Known rows, with every step that occurs
zani boti paro: [ 15 -11 -29 -34  18  -6 -11  -5   5  -8  -5  15  50  28   3  -1   7  57
   9  17 -14 -31 -13 -18]
pabu mizet pila zani: [ -3   2  42  19 -38   0  33  -5 -12   4  26 -20 -37  -9  19  -9 -31 -21
  13   3  11  14   7  -8]
paro pabu mizet pila fata: [ 26 -26  -3  -9 -40 -20  18 -22  -7   7  13  21   5   2  19  15  12 -15
 -16  20  18 -11 -25  -2]
gubuve mizet pila: [  9   8   3  12  -5  -6   7 -22 -36  -8 -18   0   2  -2 -20  24 -26  14
  -5   7   0  -5  -7   6]
pabu mizet gubuve: [-16 -43  19  -3 -19 -18 -32  -2  21 -10  11  -3 -32  30  12   5  16 -20
  -1  34  -9  -5  18  13]
mizet gubuve: [-11 -29   6  -4   2 -11 -19  -5  20 -23 -10   2 -14  13  -1  12  16  -4
   9  25 -19 -20   9   2]
gubuve mizet: [ -7  -3  -3   6   4   5 -22  -4 -13 -14  -7  20   5  16 -14   9   2  19
  -8  -2  -3  -3  -9   5]
zani pabu mizet gubuve: [-18 -37  15  10 -20 -20 -24  20  17 -31  -3  -2 -26  -1   5  15  17 -34
   5  43   9  15  10  28]
pila zani boti paro: [ 11   5 -17 -26  23  22  -7   2   6  -2  16   9  38  15   2 -28 -15  44
  16  -1 -14 -13 -18 -28]
paro boti: [-19 -26   2  -6  -1   0  -6  21  21  -7 -13  14   4  28  19   5  23  12
  -4 -19  -3  -2  10 -28]
boti mizet: [  1   4   7 -23  -4  -3  12   7  11  13 -16  -6  19  13   9   1  13  19
  12 -17 -15  -7  20  -4]
fata pila zani boti paro: [  8  17 -30 -18  44  21 -12  -1  23  -4   7  -4  37  23  -5 -44 -10  25
   5   2 -27 -17 -14 -30]
mizet pila fata: [ 12 -10 -10   6  -3   2  53  -6  -2 -15 -17   5   6   0   2  22  -7  -5
  -2  15   8 -25 -15 -23]
gubuve mizet pila zani boti: [ 12  30  -3   6  24  27  -2 -23 -37 -10  10  14  10 -12 -30  -3 -54  25
  14   2 -14   1 -15   7]
zani boti paro pabu mizet: [ 28 -25 -25 -51 -12 -28 -48 -23  -1  12  22  26  48  31  20  -9  27  45
 -10  20  -2 -15 -24   3]
gubuve mizet pila fata: [ 12   2 -23  16  11  14  21 -14 -26 -10 -15  12  13  12 -26  26 -17   1
 -16   7   4 -10 -29 -10]
paro pabu: [ 19 -16  -1 -20 -25 -23 -12 -12   4  -9  -3  37  13  -8  12   4  27  14
   0   6   2 -20  -8   0]
zani gubuve mizet pila fata: [ -8   6 -31  34  24   7   5 -16 -39  14  -1  11  -5   1 -22  44  -6  -7
 -29  12  19 -12 -22  16]
paro boti zani gubuve mizet pila: [-14   5 -22  14  18 -10 -26   3 -26  14 -39 -10  -7   2 -31  38  17   3
 -40 -31  21  22  10  25]
pila zani boti: [  0   5  -3  -9  20  22   3   8  12 -19  16  26   4 -10  -1 -22 -19  22
  25   0 -15 -15  -6 -10]
mizet pila zani: [  4  17  28  15 -18   7  47  -8 -11  -7   4 -13 -19 -24   5  -3 -36  -5
  22  -3   1  -7   3 -20]
boti paro pabu mizet pila fata: [ 37 -22 -19 -26 -36 -24   7 -28 -11  28  11   1  37  28  21  11  16   6
 -26  16  18 -10 -38 -22]
boti paro pabu: [ 28 -15 -14 -40 -21 -28 -18 -14   0  10  -3  19  47  16  18  -1  29  39
  -8   2  -1 -21 -20 -19]
fata pila zani gubuve mizet: [-26  26  -9  42  41  24 -34  -2  -7  10  19   0 -24   4 -21 -18  -1 -22
 -25 -12  -5   9   0  19]
boti paro pabu mizet: [ 22 -27   1 -33 -42 -36 -33 -15   1  24  20  10  27  32  31  -9  36  21
 -16   8   8  -4 -16  -7]
fata pila zani: [-12  10  11  11  14  18  12  10  29 -18   2  -3 -13   2   0 -37  -4 -20
   7  -7 -15  -6   5 -21]
fata pila: [ -9  -6   0   1  14  -6   3   0  26 -24 -18  -1   0  12   3 -12  19  -7
  -7  11 -11 -24  11 -10]

Rows
[-15  24  12  16   7  17  20  10 -13  62   5 -33 -10  -6   7  11 -13  -8
   1 -45  -7  25  27  -9] -> paro boti mizet pila zani gubuve
[-18 -31  -3  -4 -22 -18 -17  55  33 -34 -38  -2  -8   6   7   4  47 -24
 -17 -18  36  47  15  13] -> paro boti zani pabu mizet
[  2 -10 -19 -35  32   2 -29 -12  23   5 -10   0  26  24 -14   6   8  32
  20  16 -47 -21  17  15] -> zani boti mizet gubuve
[-24  17   2  36  20  21 -27   4 -27  16  27  14 -29  -8 -14   2  -7  -3
 -10 -14   9  11  -5  18] -> pila zani gubuve mizet
[ -4  35  20  16  -1   7  33  -6 -24  49  10 -33 -17 -30   0  13 -23  -5
  13 -23   0   4  23  10] -> boti mizet pila zani gubuve
[ 11  33  26  -3 -13  15  49  -5 -12  26  -1 -32   3 -16   1  -8 -38   3
  27 -26 -14   9  17 -14] -> boti mizet pila zani
[-14  -5  -8   2   6 -22  -6  18   8 -14 -25   2 -22 -17 -10  19  48  -5
 -14  -6  26 -10  17  25] -> boti zani gubuve
[ 32  -1  16 -15 -52 -20   2 -27 -22  36  32 -16  11   1  27 -15 -13   8
  -2  -3   8  12 -19 -18] -> boti paro pabu mizet pila zani
[-19 -22  25  19 -16   3 -19  29  18 -24  20  -5 -40 -11   7  -8  -4 -44
  16  24   7  32   6  17] -> pila zani pabu mizet gubuve
[-26  14   5  32  29  14  -3   8  14   7  15  -6 -31 -11   0 -20   7 -30
  -7  -3   0  -9  12   4] -> fata pila zani gubuve
[ -6  13  -1  33   6 -11  -6 -23 -52  16  -1   1 -17 -12 -21  44 -15   4
 -18  12  11  -8  -1  28] -> zani gubuve mizet pila
[  3  -3 -22 -12   9  16  41  11  12  32 -27 -16  32  31   6  19   1   2
  -9 -31 -10   5   4 -36] -> paro boti mizet pila fata
[ 31  14 -37 -38  29   4 -31 -20  19   7  14  16  57  10  -1 -46   8  33
  -5   0 -28 -20 -28 -18] -> fata pila zani boti paro pabu
[ -9  17  22  33  -5   1  32  -5 -24  16  15 -13 -39 -38   5  15 -24 -16
   9   1  12  -5  10   3] -> mizet pila zani gubuve
[ -5  18 -20 -19  56  30 -31 -10  42   8  -1 -15  17  19 -23 -41  -9   0
  21   1 -60  -8  19   4] -> fata pila zani boti mizet gubuve
[  4  33 -14 -21  48  34  -4   1  31   9   3  -6  29   8  -9 -43 -10  13
  16 -18 -40  -9  11  -3] -> fata pila zani boti mizet
[  3  10 -40  21  26  -1   3  -6 -26  -1 -32   2  -4  -9 -42  40  16 -13
 -37  -6  30  -1 -15  29] -> boti zani gubuve mizet pila fata
[-10 -21  -9 -19   4  -8 -12  32  34 -23 -45   3   6  19   0  -1  44   5
 -13 -36   7   9  13 -14] -> paro boti zani
[ -1 -10  29  16 -43 -25  34  10 -20 -24 -12 -13 -18 -26  13  29 -12 -23
   6  33  33  17   7  19] -> zani pabu mizet pila
[ 21  -1  36   0 -51 -16  11 -25 -18  18  33   2 -20 -22  22 -11 -17 -17
   6   3   7  11  -6   1] -> paro pabu mizet pila zani
[ -9 -17 -16  -9   1 -12  -3  53  32 -45 -60   7  11 -11  -6  11  43  -7
  -7 -27  26  29   9   0] -> paro boti zani pabu
[  6   4  21   0 -12  10  19 -13 -11  -4  30   0 -16 -12   8 -12 -38   3
  18  17  -2   1  -1   4] -> pabu mizet pila zani boti
[-19   4  36  36 -26  -5  18  -5 -28  25  40 -21 -57 -22  19  10 -19 -34
  -2  10  21  11  14  17] -> pabu mizet pila zani gubuve
[-14   6 -20  12  19 -13 -39   7 -15  -4 -23   8 -13  -3 -32  21  36   3
 -29 -15  20   4   5  46] -> boti zani gubuve mizet
[ -6 -17   7   0 -30 -25  11  35   3 -28 -45 -22  -9 -13  -2  22  20 -28
 -14  -9  41  45  17  15] -> paro boti zani pabu mizet pila
[-24   5  14  26   5   8   4  13  -1   8  27   6 -37 -19  11  -2   3 -10
   5  -7  11  -6   8   3] -> pila zani gubuve
[ 47  20 -19 -38  -4  -7   2 -35 -23  16  16   7  53 -17   1  -9 -27  47
  11   5 -14 -19 -28 -19] -> mizet pila zani boti paro pabu
[ -2  14 -11  -3  42  29  -6   1  26 -24   9  15   7   3  -7 -41 -11   3
  11   4 -26 -21  -2 -13] -> fata pila zani boti
[-20   5  18  27  -6  10   3  30  26 -26   8 -12 -26 -11   8 -34   1 -50
   1  11  15  31   6   8] -> fata pila zani pabu mizet
[  4  20  24  26 -19   3  54  15 -19 -30 -13  -9 -11 -56  -2  10 -37 -19
  28   7  22  14   0  -6] -> mizet pila zani pabu
[ -7   7  15  17  -6  12  26  38   8 -35  -2  12 -10 -39   1  -9 -10 -16
  26  -1  17  17  -7  -6] -> pila zani pabu
[  2   9 -10 -23  34  26 -23  -2  25  10  12  -6  13   9 -14 -20 -12  19
  30  -3 -48  -5  13   6] -> pila zani boti mizet gubuve
[  7 -46  10 -21 -34 -32 -55 -22  18   3  20  18 -16  20  14   3  36 -15
 -11  31 -12  -7   2  24] -> paro pabu mizet gubuve
[ -2  21  19  -3  -6  23  33  10   2  37  -8 -31   9   6   9  -8 -25   4
  14 -51 -20  28  22 -36] -> paro boti mizet pila zani
